Each row was made from one walk, in order. Every step used is in the known rows, and no mark comes twice. Write each row's walk.
(in the rows, 128 means zero)
Known rows
kunali-sizuk-nezov-gubok-gevu: [142 151 169 144  81  90 122  89 130  82 162 137 113 121 104 148 198 146
 127 123 169 126 122]
vage-sedu-zelas: [120 172 170 158 159 125 152  94 115 142 107 106 162 158 166  88 129 127
  66 121 107 133  68]
sedu-zelas-sizuk-gevu-gubok-nezov: [125  91 147 123 134 125 113 117 141 138  74 144 105 106 111 120  60 122
 113 137  57  80 181]
sedu-zelas-sizuk-gevu-gubok: [118  93 134 142 142 139 108 123 151 123 107 129 124 103 121 110  73 134
  94 146  76  83 137]
kunali-sizuk-vage: [117 146  76 114 128 128 111 163 144 146 181 144 117 121 168 162 153 152
 151 178 183 150 111]
gubok-nezov-sizuk-gevu: [151 141 115 121 112 111 145 120 119 143  88 157  85 120 117 146 138 111
 139 134  93 105 160]
sizuk-vage: [138 131  72 107 160 149 144 171 135 162 165  96 158 122 170 156 124 136
 177 149 172 144 126]
gubok-gevu: [141 163 105 133 141 132 169 131 146  72 167  97 128 147  88 108 189 146
 123  88 140 153 124]
sedu-zelas: [126 151 145 152 157 116 167 148 142 141 147  90 152 157 150 119 149 134
  98 166 114 131  95]
vage-sedu-zelas-sizuk-nezov: [123 141 199 146 133 125  97  74 114 141 109 128 155 138 141  90 100 112
  70 103 120 121  87]
sesu-nezov: [144  90 111 117 156 172 204 146 137 114 139  76 165 159 137 121 174 119
 141 138  86 155 117]
zelas-sizuk-nezov-gubok: [126  98 149 136 100 123  93 126 105 102 175 109 133 114 105 135 134 121
 116 124 155 154 132]
gevu-gubok-nezov-sizuk-vage-sedu: [124  99 102  93 118 134 129 129 116 190  35 167 127 128 135 147  47 122
 201 101 143 118 179]
kunali-sizuk-gevu: [114 165 100 134 123 112 120 119 139 102 174 146 107 105 167 137 171 143
  90 161 114 107  91]
zelas-sizuk: [102 119  88 129 137 144 107 167 127  99 197 116 113 137 107 108 143 132
  94 137 144 185 112]
sizuk-zelas: [130 144 159 133 148 116 133 161 141 131 171 112 173 140 154 119 159 128
 149 123 130 101  97]
sesu-nezov-gubok-gevu: [182  88 147 153 126 172 204  96 130  59 114  85 132 148  70 115 206 142
 140 114  88 157 154]
vage-sizuk-nezov-gubok-gevu: [146 176 194 125  97 135 141  63 100  70 109 115 144 126  95 129 176 109
 135  36 155 131 106]
sizuk-gevu-gubok: [114 111  84 107 152 137 151 134 138 121 124 103 160  94 164 134  91 132
 141 115  92  74 134]
sedu-zelas-sizuk-nezov: [126 118 179 137 130 114 106 127 141 139 146 114 143 132 122 121 114 115
 102 144 127 118 117]
vage-sizuk: [100 188 120 113 140 150 153 135 109  97 143 112 143 150 142 111 164 109
 109  82 142 166  67]
kunali-sizuk: [ 93 163  97 131 122 107 134 161 138 109 198 135 114 147 152 133 186 147
 101 168 156 163  80]
vage-sedu-zelas-sizuk: [112 145 164 161 147 139 108  97 116 125 116 131 130 151 130  74 114 127
  44 120 109 152  79]

Which walk is each row?
[156 146 131 165 122 131 162 112 120  60 155  93 117 139  75 116 195 155
 117 108 144 165 137] => nezov-gubok-gevu
[115 124 138 155 142 132 116 152 143 119 156 115 115 147 109 102 130 134
  77 163 117 151 111] => sedu-zelas-sizuk
[124 104  68 115 145 164  88 174 134 137 180 126 117 111 123 135 109 135
 145 145 173 169 140] => zelas-sizuk-vage
[132 141 111 120 110 104 155 155 118 151 109 146  93 158 105 143 151 114
 147 138 129 157 152] => gubok-nezov-sizuk
[151 108 160 143  93 128  95  98 118  71 161 119 114 113  59 122 154 132
 121  90 157 149 153] => zelas-sizuk-nezov-gubok-gevu
[115 164 101 124 132 132 100 118 124 150 144 160 126 122 181 138 139 146
 124 146 175 148  88] => kunali-sizuk-vage-sedu
[123 111  87 131 120 133 133 137 140 128  99 148 121 104 129 140 101 129
 143 135 108  80 127] => nezov-sizuk-gevu-gubok
[124 120  92 122 149 171  75 125 114 139 144 138 126 113 137 111  93 132
 114 112 164 170 120] => zelas-sizuk-vage-sedu
[139 106 196 161 113 114 103 112 123 125 138 110 137 128 110 125 123 124
  97 153 128 126 129] => sedu-zelas-sizuk-nezov-gubok
[160 143 154 131 121 121 129 103 116 202  34 172 102 142 131 141  97 115
 155 141 131 119 158] => gubok-nezov-sizuk-vage-sedu-zelas
[141 127 162 135 113 103 147 117 105 129 159  79 176 124 150 153 153 119
 145 128 154 129 119] => sizuk-nezov-gubok
[120 113 174 131 137 133 103  64 115 142  36 157 119 112 127  91  47 118
  83  92  53  83 151] => vage-sedu-zelas-sizuk-gevu-gubok-nezov
[127  85  80  84 116 126 139 171 133 189  63 153 120 127 122 167  62 123
 229 130 151 118 200] => gevu-gubok-nezov-sizuk-vage
[109 157 154 140 115  97 105 155 150 119 183 159 129 138 155 129 183 146
 124 155 146 110  81] => kunali-sizuk-zelas
[113  82  91  98 129 137 103 131 127 112 108 143 102  91 108 125  68 121
 132 106  78 104 189] => zelas-sizuk-gevu-gubok-nezov
[116 113 129 109 121 125  97 143 125 121 186 112 142 120 119 129 126 111
 122 113 155 146 120] => zelas-sizuk-nezov
[104 125 102 100 115 103 128 122 137 125 109 163 101 101 154 150 111 135
 141 141  93  84 157] => kunali-sizuk-gevu-gubok-nezov
[126 109  98  90 142 120 159 125 126 138  88 117 141 100 154 143  77 118
 163 108  70  72 179] => sizuk-gevu-gubok-nezov
[132 100 141 113 123 126 133 114 127 207   4 168 126 136 135 142  39 120
 187 122 123  95 180] => gevu-gubok-nezov-sizuk-vage-sedu-zelas
[145 135 161 127 105  95 132 148 127 161  96 169 108 150 107 138 147 112
 172 127 120 106 150] => gubok-nezov-sizuk-zelas
[145 130  74 130 128 142 124 168 139 169 132 143 119 129 133 159 132 134
 175 165 186 140 123] => nezov-sizuk-vage
